Each row comes from the steps of one walk. Every step used is in the known rows, and no mark comes twice. Write the walk behind each row, first mark first.
In the rows, zero is written as 128.
Known rows:
nabuluz supi: [192 203 120 169 166  93 132 155 113 127 105 168 112 161 140 151 133 106
 153  26 132 107 184  79 172 114 154  90 173 121  96 115 170 104  76 125
 139 102  90 154  87  89]
kebug supi: [162 145 108 135 149 129 101 144  97 130 113 180 146 221 124 135 169 124
 115  67 132  99 157  91 114 153 124 116 140 146 127 120 139  85  81 122
 121 139 108 126 127 138]
pitu zesid buviz kebug supi nabuluz: [168 142 102 137 191 134 110 163  69 182 110 196 136 202 140 128 141  99
 132  95 132  38 125 130 110 182 111 121 130 140 113 106 157  77  78 129
 159 111 114 138 128 106]
zoti mamumo: [105 199 119 155 144 128  87  90 106  74  77 159 157 126 115 117 122 187
 149  68 112  96 177  37 181  45 108 111 197 117 104 103 110 150  56 109
 152 131  51 129 121 125]
tuta zesid buviz kebug supi: [142 121 102 112 133 173 116 136  78 140 133 161 135 193 133 138 132  90
  85 123 134  91 120 156  75 168  95 152 135 131 124 117 152 109 120 145
 125 131 150 112 150 164]
pitu lerop bofev gikunos poboda: [140  72 166 119 113  42 148 133 146 145 115  89 125  71  92 104 118 154
 206 162 162 173 129 119 120 142 154 114  89 144 174 105  81 131 171 134
  97 122 115 110 156  82]
bofev zesid buviz kebug: [144 129 101 112  93 179 119 103 109 146 130 175 122 103 134 128  92  98
 115 154 143 107  97 147  90 143  94 142 150 126 122 106 149 167 147 152
 133  95 153 128 155 168]
zoti mamumo kogo zesid tuta: [123 138 126 145 132  85  99  88 129  68 116 158 157  73 130 133 112 122
  88 122 134 136 130  65 176  84  95 118 183 108 128 117 130 172 126 112
 196 122 123 162 141 129]
lerop bofev zesid: [164  60 114 160  59 130 126  89 141 129 129 165 105 116 117 113 159 147
 187 114 144 150 127  84 130 133 166 103 109 139 146 135  83 127 109 127
 124 133 120 144 124 126]
kogo lerop bofev zesid poboda gikunos tuta: [101 129 180 153 156  70 144 142 151 151 155  80 128 102 151 114 131  76
 124 163 103 171  99 150 130 129 153 118 103 130 153 145 119 117 150 125
 143 132 166  87 129  99]
zesid tuta lerop: [149  98 102 121  96 155 105 123 169 119 140 111 131 121 148 147 123 104
 109 105 127 148 137 132 140  99 102 133 159 106 115 151 115 119 104 130
 114 114  94 154  61 138]
kogo gikunos buviz kebug supi: [135 144 132 107 172 110 120 137  80 129 133 182 158 163 135 123 134 113
  99 144 153 116 111 145  65 161 114 130 122 148 128  97 168 138 135 137
 150 133 155 120 171 150]
zesid tuta lerop bofev gikunos pitu: [ 78 115 142 108  55  79 158 130 146 145 120 105  77  73 117  91 131 116
 141 150 136 203 121 144 129 155 169 132  91 162 127 110  97 159 139 109
 142 130 142 128 126  86]
supi nabuluz: [178 180 112 160 193 102  99 158 124 157  94 190 132 181 149 129 158 141
 166  54 127  66 164  77 153 114 140  91 165 134 107 115 157  97  66 122
 153 101  64 153  69 114]
tuta lerop poboda: [140 103 104 125  90 129 134 137 163 125 126  75 133 117 140 135 165 152
 166 123 147 149 157 134 134 121 153 134 105 117 126 167 119 138 143 137
  85 128 129 133  99 132]
poboda gikunos: [114 159 137 157 133 176 125 131 132 131 126 107 117 176 112 145 138 161
 120  76  99 113 142 107 160 113 152 111 121 141 127 142 107  74 106 104
  72 141  75 121 157 145]
poboda gikunos pitu zesid: [ 99 180 140  82  67 139 140 109 127 131 110 132 109 138  67 113 117 140
 133 126 100 123 115 111 172 163 131 117  82 177 121 108  69  82  96  77
  94 148 117 147 182  40]
gikunos bofev zesid tuta lerop poboda: [133  54 128 133  79 120 165 120 161 130 143  66 112  77 144 126 152 105
 162 149 147 169 137 160 124 148 152 138  85 124 129 167 111 141 148 137
 112 118 159 135  95 120]
poboda gikunos pitu zesid tuta lerop buviz: [127  79 119 103  97 191 164 131 141 132 134  77 121 131 104 131 114 155
 131 158 107 150  86 172 134 172 141 163  91 127 113 127 137 118 153 123
  92 165 150 123 153 124]
poboda gikunos pitu zesid buviz kebug: [103 170 114  84  86 181 141 119 106 151 124 138 126 109 106 119  78  99
  94 165 128  97  93 168 110 161  98 160 125 150 116  99 135 144 156 125
 121 119 166 129 191 124]
poboda gikunos pitu lerop tuta zesid: [112  89 149  95  73 154 131 130 159 109 130  71 101 140 111 130 140 142
 150 152 100 165 144 136 139 126 140 140  97 130 147 156  85  91 131 120
  90 170 136 107  91 115]
gikunos bofev zesid tuta lerop: [136  46 124 126  83 152 127  98 161 126 154 126 103  94 150 142 122  88
 123 127 121 169 114 148 125 119 108 125 129 110 123 154  95 120  98 133
 124 109 113 152  69 120]
lerop buviz kebug supi: [142 127  99 114 137 156 121 139  89 140 117 174 155 213 127 123 150 124
 108 121 141  98 122 146  71 176 127 146 123 148 118 111 165 121 124 140
 135 146 157 106 177 163]
tuta zesid buviz kebug: [137 147 102  99 100 188 123 115 122 129 130 139 129 122 133 137  92 102
  97 151 136 103 113 161  93 124  90 157 164 117 114 114 155 162 152 152
 118 110 142 127 131 177]
tuta lerop bofev zesid buviz kebug: [132  90  94 114  73 184 128 107 119 150 141 151 122  91 139 125  97 102
 119 164 148 120  94 167  83 140 106 157 138 121 128 122 135 170 159 156
 132 112 166 132 147 164]
zesid tuta lerop buviz kebug: [129 117  93  97  94 179 131 117 147 130 125 131 151 131 138 123 107 130
 116 165 143 129 103 176  83 133 121 163 142 125 104 121 163 174 160 152
 135 128 158 121 151 174]
kogo gikunos pitu: [ 99 209 149  88 145  32 128 133 139 112 117 174 105 101 111 105 121 152
 119 145 136 182 112 107 142 110 145 102 129 152 115  88 148 199 132  97
 180 126 132 158 124  81]
tuta zesid: [157 131 121 118  99 166 109 102 157  87 130 123 110 166 120 152 146 145
 134  98 111 136 150 104 141  87 120 114 150 111 116 142 103 106  92 130
  80 134  67 136  75 146]
mamumo kogo gikunos pitu lerop: [111 148 166  76 141  71  79 141 131 122 102 190 120  82  73 104  82 209
 131 158 143 158 118  79 159 135 108 119 134 158 151  92  89 154 150  91
 179 139 129 155 134  45]
zoti mamumo kogo zesid buviz kebug supi nabuluz: [121 145 107 158 220 107  94 141  49 150 105 210 141 168 159 131 137 131
 115  98 127  48 126 108 123 129 102 116 154 114 116 106 160 119  84 134
 206 115 117 134 147 118]
mamumo kogo gikunos: [150 160 118 157 195  40  93 114 133  78 123 185 153 106  84 137 100 233
 108 143 173 144 120  51 167  77 124  81 164  96 140 113 134 204 137 111
 172 125  82 186 172 111]
lerop tuta zesid: [152 108 115 121  76 143 131 118 170  92 126  82 125 161 128 140 163 129
 153 125 116 151 165 112 136 101 142 126 129 110 133 160 118 115 110 138
  86 156 116 122  71 152]
kogo lerop: [166 128 130 116 182  89  71 138 151 119 141 223 140 114 142 129 151 141
 125  96 129 140 136  93 150  91 135 108 177 130 136 124 146 182 140 113
 174 121 111 165  97 109]
zoti mamumo kogo: [ 80 204 106 186 150  93  81  82 103  57  77 168 157 103  99 126 105 250
 121  74 132  86 191  17 206  32  98 103 203 104 123 115  94 159  78 111
 181 126  63 148 169 116]
kebug supi nabuluz: [175 155 110 161 212 104  99 170  88 168 103 199 132 224 152 132 174 123
 149  51 126  56 158  94 128 150 134  97 143 139 113 116 159  67  55 123
 160 113  82 138  87 113]
gikunos tuta zesid: [137 143 153 117 119 122 117 105 169  96 131  95 121 157 149 146 149 115
 128 134  98 160 145 128 123  81 123 110 144 113 119 141 114 114  95 138
 101 136  97 107  69 124]
kebug buviz: [200 162  97 117 177 139 123 138 128 148 128 204 132 186 125 128 159 172
  98  84 121  82 179 114 127 123 106 127 147 153 118 100 159 154 115 122
 154 107 147 130  71 178]
zesid buviz kebug: [141 171  98 108 111 169 117 128 118 141 117 159 146 119 133 126  92 104
 100 137 146  93 120 142  98 131  96 154 174 131 114 101 171 171 154 147
 136 104 151 131 145 173]
lerop poboda gikunos bofev zesid buviz kebug: [108 102 130 123  95 176 163 109 104 156 142 129 108  86 132 123  97  91
 118 172 138 118  92 182  85 163 122 152 108 138 128 121 142 162 170 147
 127 107 185 115 180 156]

Write each row's walk:
[ 94 124 128  80  84 185 138 133 119 145 134 103 113 103 125 123  83 101
 102 186 123 124 102 188  95 151 102 175 122 135 131 120 136 147 177 141
 125 133 184 105 150 149] -> poboda gikunos pitu lerop tuta zesid buviz kebug
[137 111 129 123 187 119 113 171  71 193 104 193 112 185 137 109 142 127
 151 124 132  85 110 147  91 199 137 123 101 153 119  98 148  93 100 129
 172 119 127 111 142  96] -> bofev gikunos pitu lerop buviz kebug supi nabuluz
[ 79 148 190 149 190 115 159 128  91 102 139  85 140  42 131 125 123 186
 142 144 119 130 135 129 151 112 147 130 103 139 139 113 140 137 181 120
 124 145 145 113 179 131] -> zoti mamumo kogo lerop poboda gikunos buviz
[123  46 129 145 104  85 162 113 153 114 150  73 115  55 130 129 134 140
 149 173 162 177 123 151 133 136 148 129  85 107 138 166 108 170 163 134
 135 119 158 151 125 109] -> mamumo kogo gikunos bofev zesid tuta lerop poboda
[147 124 147 132 142 185 146 136 120 132 144  68 110 125 133 158 104 102
  98 142  95 122 111 153 131 133 102 148 144 103 129 124 149 109 142 144
  79 137 132 109 105 150] -> poboda gikunos tuta zesid buviz
[ 99 127 103 115 120 154 115 108 109 108 132 139 140  80 137 127  87 128
  96 173 135 107 120 152 114  97  89 163 171 100 128 121 147 199 166 150
 169 124 166 125 156 159] -> zoti mamumo kogo lerop tuta zesid buviz kebug
[154  81 123 112 105 126 116 124 171  93 146 113 122 138 140 139 166 124
 147 138 115 163 151 124 136  95 144 126 133 105 142 163 122 143 132 135
 116 156 130 130  70 137] -> kogo lerop tuta zesid
[127 183 162 150 201   4 106 123 155 102 118 139 166 109 137 128 117 166
 108 170 142 170 127  90 137  76 129  84 157 113 136 114 150 192 129 125
 185 127 126 133 144  87] -> mamumo kogo gikunos tuta
[118  91 122 132 117 115 108 105 151  69 135 112 127 114 132 136 149 162
 141 138 112 152 160 105 159  65 130 126 147  90 142 161 105 156 121 131
 144 159 119 129  96 129] -> zoti mamumo kogo lerop tuta zesid
[104  92 130 163  99 169 153 131 130 147 166  70  95 116 104 130 112 107
 132 123 110 144  86 137 154 151 141 128  80 111 153 165  77  63 139 119
  73 127 118 112 143 140] -> tuta lerop bofev zesid poboda gikunos
[150  65  96 138  54 128 142 133 176 126 127  82 153 112 115 110 141 132
 148 121 157 139 147 121 143 127 157 156 128 139 136 151  92 122 137 116
 124 166 135 169  91 110] -> pitu zesid tuta lerop bofev
[189 138 114 118  83 135 126 114 153 114 115 126 152 123  86 121 107  85
 120 116 140 108 135  91 168 163 101 127 146 148 119 110 110  99 102  98
 124 117 106 166 122  98] -> pitu zesid tuta
[ 97 167 177 152 149  88 149 142 155 142 123  48 140 142 158 129 157 116
 133 142 102 155 145 145 129 117 166 114 101 146 131 147 132 110 132 124
 108 140 145  78 141 109] -> lerop poboda gikunos tuta
[ 88 109 149 116 130 123 115 127 161 134 157  80 132 116 171 151 128  93
  99 152  93 183  94 162 126  90 115 123 118  94 135 168 108 113 126 138
 104 134 132 109  99 113] -> kogo zesid poboda gikunos tuta lerop
[ 85 121 145 110  99 155 159 115 119 140 157 105 131  63 143 111  97  98
 126 183 140 142  84 187  80 140 125 152  97 138 134 123 129 139 183 149
 121 118 177 109 164 163] -> tuta lerop bofev zesid poboda gikunos buviz kebug
[159 171 114 122 111 123 132 140 151 106 144  97 121 119  98 126 102  74
 124 119 132 136 112 104 155 134  95 132 148  91 134 139 123  99 132 135
  95  99 110 127  60 150] -> tuta zesid poboda
[ 93 173 152 100 124 157 152 120 118 124 148 105 136  88 135 120  93  96
 109 170 131 127 100 176  89 130 111 147 118 137 123 112 148 133 175 144
 110 113 156 104 156 173] -> tuta zesid poboda gikunos buviz kebug
[ 97  71 122 109  89 189 161 101 134 141 145 121 121 114 137 122 104 118
 119 182 128 146  78 205  75 152 135 159 102 132 112 132 141 159 161 148
 131 132 174 112 176 159] -> poboda gikunos bofev zesid tuta lerop buviz kebug
[117 174 185 133 166 149 157 138 109 121 135 101 137  99 128 133 126 152
 135 117 111 126 132 125 132 129 143 122 114 156 129 102 153  96 152 122
  82 139 122 116 145 152] -> poboda gikunos buviz
[ 83 147 186 154 145 118 179 128 137 135 122 119 116 142 119 122 137 131
 120  87 105 133 154 128 138 127 170 118 113 171 123 132 124 108 110 104
 118 145 130 137 131 105] -> poboda gikunos bofev
[107 142 126 152 201  67  58 106 118  79 123 226 148  74 128 125 123 211
 112  98 128 120 154  58 189  41 111 106 200 105 139 122 115 204 127 107
 224 125  97 166 146  93] -> zoti mamumo kogo lerop
[159 135 121 110  95 115 134 158 158 115 139  74 134 107  93 115 100  73
 141 149 137 146 117 107 154 157 100 147 130  95 156 149 117  95 155 137
 102 120 148 115  56 137] -> pitu lerop tuta zesid poboda
[ 80  83 136 155 114 155 146 123 135 120 152  46 113 109 130 152 141 158
 114 135 114 148 121 150 159 119 154 132  78 113 142 179  91 102 159 115
  86 147 128 123 180 136] -> mamumo kogo zesid tuta lerop poboda gikunos
[ 95 103 132 151 112 178 149 138 141 138 143  43 109 145 127 148 153 162
 139 111 110 137 136 152 149 125 167 130  76 127 132 177  95  83 139 117
  52 145 107 110 155 141] -> tuta lerop poboda gikunos
[158 154 109 125  95 107 147 152 160 108 142  68 133 116 106 117 114  63
 137 137 135 146 123 110 153 143 110 141 134  90 146 151 134 105 145 141
  99 115 145 116  58 154] -> lerop tuta zesid poboda
[142 115 159 120 130  47 144 119 141 135 119 105 117  89 107 123 121 135
 189 143 147 169 127 117 123 124 138  94 103 130 155 102 102 134 142 140
  85  97  89 106 155  99] -> bofev gikunos poboda
[ 94  80 140 142 111 168 151 130 141 129 155  44 112 120 136 151 149 133
 122 133 109 153 114 159 148 130 160 134  74 120 137 176 100  98 156 116
  72 147 127 118 162 141] -> kogo zesid tuta lerop poboda gikunos
[136 149 100 116 131 137 101 133  94 137 117 189 151 211 136 126 151 104
  99 101 142  95 140 129  79 153 114 131 137 151 121 118 145 113  99 133
 142 129 134 116 155 152] -> buviz kebug supi
[ 70 108 181 150 130 120 196 131 144 139 134  76 110 120 129 124 147 130
 133 114 112 150 149 159 130 136 181 131  81 161 127 155 116 114 133 113
 105 148 151 129 130 102] -> tuta lerop poboda gikunos bofev
[125 119 123 147 210 132 122 168  87 187 124 152 128 213 175 133 158 112
 130 114 111  76 115 172  88 159 138 123 108 131 111 130 162  78  88 140
 160 126 125 103 130 122] -> poboda gikunos tuta lerop buviz kebug supi nabuluz
[149 115 124 156 192 102 129 166  75 183 114 176 132 172 155 111 160 111
 155 109 149  77 130 137  88 178 151 117 110 149 123 105 158  95 101 138
 165 117 122 122 131 122] -> lerop bofev gikunos buviz kebug supi nabuluz
[158 121 103 143 188 129 122 171  81 174 117 163 128 203 163 130 157  89
 136 105 129  59 137 147  98 165 124 129 129 125 119 125 172  87  91 145
 162 120 133 121 100 136] -> lerop tuta zesid buviz kebug supi nabuluz
